Every row comes from one small tree of marks. The marks that hang from a mark follow it in brackets, in the order of their numbers. Every link used is in the known rows. Which tree was each row made from?
Known rows:
K150{K900}: [-1.33 -0.38 -3.22  1.50 -5.09  0.32  2.47 -1.85 -2.35  1.37 -3.88 -2.58
  1.30  0.93 -2.94 -1.16 -0.23 -1.32]
K218{K701{K191}}: [ 1.10  1.50 -5.08 -1.37 -1.55  3.60 -2.96 -2.15 -6.11 -2.49 -1.01  0.29
 -1.93  0.44 -1.31  0.25 -0.74  2.19]
K218{K701{K191{K649 K900 K985}}}: [ 4.14  2.28 -6.89 -0.89 -2.87  2.46 -2.25 -2.22 -7.70 -3.18 -0.03  1.68
 -1.59  0.15 -2.84 -0.06 -4.66  2.58]
K218{K701}: [ 1.30  3.57 -4.06 -0.92 -0.20  0.98 -2.66 -0.82 -3.31 -1.57  0.78 -0.78
  0.82  0.95 -4.56  0.90  0.36  3.27]
K701{K191 K218}: [-3.32 -0.67 -2.66  1.65 -2.13  1.28 -3.06 -0.02 -4.25 -3.55 -2.73  1.15
 -1.53 -1.23  4.71 -1.34  5.41 -2.68]
K985{K191{K344 K900}}: [ 2.08 -0.20  0.71  2.67 -1.76 -0.48 -3.42  3.00 -1.30 -1.43  1.77  1.44
 -0.01  0.98  0.17 -1.42 -4.14  4.19]
K985{K191}: [-0.10  1.38 -1.17  1.90  0.17 -1.23 -3.78  1.62 -1.23 -0.54  2.14 -1.54
 -0.54  0.33  2.08 -2.82 -0.58  0.18]
K900{K191{K344 K649 K985}}: [ 5.93  6.53 -4.93  2.17 -3.94 -0.97 -0.67 -2.21 -3.75  2.80  1.96  3.79
  4.91  2.05 -3.69  1.12  1.35 -1.87]
K191{K344}: [ 1.55  1.89 -1.58  1.65 -1.82 -0.77 -1.60  0.29 -2.03  0.97  0.00  3.34
  2.12  0.24 -2.50  1.23  1.99  1.50]
K150{K900{K191{K344}}}: [ 1.30  1.52 -2.36  2.11 -7.29  1.69  2.78 -2.59 -2.14  2.84 -3.86 -0.37
  3.56  3.19 -4.06  0.32  0.36 -0.98]
K191{K344{K509} K649 K900 K985}: [ 8.13  4.63 -5.33  1.85 -3.84 -7.41 -1.03 -0.99 -3.51 -1.71  1.11  2.06
  2.91 -2.98 -6.04  1.57 -2.34  0.92]
K900{K191{K344{K509} K985}}: [ 6.14  6.08 -3.06  0.75 -2.70 -4.06 -1.98 -3.42 -2.37  2.49  0.63 -1.25
  4.65  0.21 -3.71  2.75  2.52 -1.13]
K900{K191}: [ 1.25  2.68 -2.61  1.42 -2.23  2.12 -1.60 -2.22 -1.57  2.54  0.63 -2.55
  3.99  3.55 -1.52  1.94  1.25 -0.99]
K150{K900{K191{K649}}}: [ 1.12  2.25 -5.15  2.38 -7.43  1.49  3.35 -3.03 -2.61  1.88 -2.97 -1.55
  3.68  3.01 -3.81 -0.81  0.03 -3.17]
K218{K701{K191{K344{K509} K985}}}: [ 5.03  4.22 -5.36 -1.87 -1.99 -1.37 -3.41 -3.18 -6.69 -2.49 -1.00  1.21
 -1.59 -2.29 -3.12  0.85  0.20  2.16]
K344{K191{K649 K900 K985} K509}: [ 3.25  3.13 -5.16 -2.55 -1.97 -3.75 -2.60 -3.87 -4.99 -0.66  1.23 -4.71
 -0.49  0.29 -3.16  4.25 -2.56 -1.35]
K191{K344 K649 K900}: [ 4.06  1.22 -3.63  3.19 -4.47 -0.24 -0.15  1.38 -2.91 -1.56  0.74  5.35
  2.87  0.93 -4.43  1.27 -2.99  2.74]
K150{K900{K191{K344 K649 K985}}}: [ 3.83  4.11 -4.97  2.30 -7.89 -0.38  3.41 -3.09 -3.77  2.98 -2.65  1.59
  4.06  2.13 -4.84 -0.58 -0.11 -2.72]
K985{K191{K344}}: [ 1.34  2.08 -0.20  2.26 -0.94 -1.68 -3.61  2.31 -1.26 -0.41  1.94  2.23
 -0.10  0.04  1.01 -2.38  0.03  1.63]
K191{K900 K985}: [ 2.51  0.12 -2.67  0.87 -0.91 -1.01 -1.73 -0.89 -3.48  1.12  1.00 -2.27
  1.61  0.55 -2.57  1.40 -5.14  2.23]
K900{K191{K344 K985}}: [ 4.44  4.92 -2.39  1.21 -2.61 -0.15 -1.45 -2.37 -3.11  3.89  1.11  1.44
  4.44  2.36 -2.91  2.18  1.05 -0.35]
K344{K509}: [ 2.04  2.95 -3.86  0.50 -0.64 -6.04 -2.62 -2.29 -0.68 -1.08 -0.38 -5.65
  1.69 -2.89 -2.68  1.66  3.37 -1.54]

Which tree is each row?
[ 6.03  2.70 -4.40  2.62 -4.57 -5.02 -0.79  0.04 -1.85 -3.21  0.18  1.95
  2.99 -1.80 -5.61  2.06 -1.22  1.76]	K191{K344{K509} K649 K900}
[-0.60 -0.33 -1.67 -2.81 -0.67  3.06 -2.68 -2.61 -5.59  2.52  1.23 -2.82
 -1.28  4.03 -0.92  4.18 -4.96  1.43]	K344{K191{K900 K985}}
[ 3.74  3.76 -4.83  2.37 -8.31 -2.00  3.02 -3.22 -2.08  0.97 -3.57 -0.61
  4.09  1.04 -5.34  0.11  1.62 -2.74]	K150{K900{K191{K344{K509} K649}}}
[ 5.02  2.83 -2.30  3.08 -3.12 -5.05 -2.99  2.19 -1.03 -3.91  2.16  1.15
  0.74 -1.53 -1.59 -1.55 -2.51  1.82]	K985{K191{K344{K509} K649 K900}}
[ 4.17  5.07 -4.16  2.66 -4.41  0.78 -0.46 -1.25 -2.43  1.62  1.17  3.61
  4.99  2.95 -3.27  1.50  2.14 -1.21]	K900{K191{K344 K649}}
[ 7.49  7.83 -5.47  1.66 -3.97 -4.82 -1.15 -3.28 -2.78  1.49  1.38  1.15
  5.07 -0.16 -4.55  1.73  2.73 -2.73]	K900{K191{K344{K509} K649 K985}}
[ 5.32  5.95 -5.61  1.98 -2.85 -4.15 -0.67 -0.60 -4.61  1.29  1.77  6.37
  2.79 -1.45 -3.84 -0.53  1.23 -1.29]	K191{K344 K649 K985}
[-2.67 -2.80 -1.86  1.94 -2.97  2.60 -2.74  0.83 -4.25 -4.58 -2.80  0.39
 -1.50 -0.26  3.96 -0.30  1.27 -0.03]	K701{K191{K900} K218}
[ 0.34 -0.51 -3.27  3.20 -5.30  1.20 -1.78  1.61 -5.03 -5.62 -2.28  6.63
 -0.43 -0.91  2.11 -0.76  2.11 -0.23]	K701{K191{K344 K649 K900} K218}
[ 2.82  0.25 -3.57 -0.81 -3.10  4.11 -2.73 -1.05 -6.24 -3.19 -1.30  2.77
 -1.62  0.95 -2.76  1.45 -3.62  5.41]	K218{K701{K191{K344 K900}}}
[ 2.51  0.27 -3.67  0.55 -3.45 -1.21 -2.66 -2.51 -4.71 -1.42 -2.62  0.89
 -1.44 -2.40  0.97  0.80  1.77 -1.01]	K701{K191{K344{K509}}}
[-1.34 -1.16 -4.34  2.90 -4.19  1.75 -1.87  0.94 -4.83 -5.70 -2.11  2.77
 -0.91 -0.70  3.17 -1.17  1.47 -1.61]	K701{K191{K649 K900} K218}
[ 4.46  4.61 -2.34  1.45 -3.19 -2.12 -1.88 -2.47 -0.85  1.34  0.03 -1.43
  4.67  1.20 -3.40  3.21  3.37 -0.54]	K900{K191{K344{K509}}}
[ 2.52  3.55 -5.67  1.91 -7.00 -0.05  3.18 -3.71 -3.70  2.80 -2.42 -1.36
  3.70  2.28 -3.98 -1.10 -0.64 -3.77]	K150{K900{K191{K649 K985}}}
[ 3.93  3.73 -3.47  1.26 -6.93 -2.81  2.15 -4.11 -2.62  2.79 -3.52 -2.49
  3.67  0.68 -4.94  0.63  0.89 -2.06]	K150{K900{K191{K344{K509} K985}}}
[ 3.47  1.55 -1.71  3.46 -3.02 -1.14 -2.48  3.13 -1.93 -2.48  2.52  3.71
  0.55  0.68 -0.62 -2.28 -4.02  2.63]	K985{K191{K344 K649 K900}}
[ 4.44  1.07 -1.50  1.30 -2.26 -1.60 -1.49  0.00 -3.79  1.29  0.77  2.52
  2.18  0.22 -3.75  1.97 -4.37  3.90]	K191{K344 K900 K985}
[ 4.14  1.21 -4.02 -1.09 -3.18  1.12 -3.14 -1.81 -5.58 -4.26 -1.75  0.59
 -1.61 -0.68 -3.50  2.01 -2.46  4.78]	K218{K701{K191{K344{K509} K900}}}
[ 1.92  1.52 -2.75 -3.40 -0.65 -2.98 -3.59 -4.11 -4.30  0.52  0.60 -7.06
 -0.96  0.66 -2.41  5.20 -2.79  0.22]	K344{K191{K900 K985} K509}
[ 0.86  1.18 -4.15 -2.03 -1.93  2.29 -1.75 -2.41 -6.14  1.51  2.04 -0.41
 -0.70  3.66 -1.69  3.20 -4.81 -0.07]	K344{K191{K649 K900 K985}}
[ 6.46  2.53 -2.22  0.85 -2.28 -6.33 -2.09 -1.18 -2.74 -0.37  0.13 -0.95
  2.36 -2.48 -5.01  2.84 -2.53  2.89]	K191{K344{K509} K900 K985}
[ 1.60 -0.37 -4.32 -1.14 -2.28  4.54 -2.86 -1.59 -6.04 -3.24 -1.17 -0.32
 -2.10  1.25 -1.96  1.05 -4.06  4.34]	K218{K701{K191{K900}}}
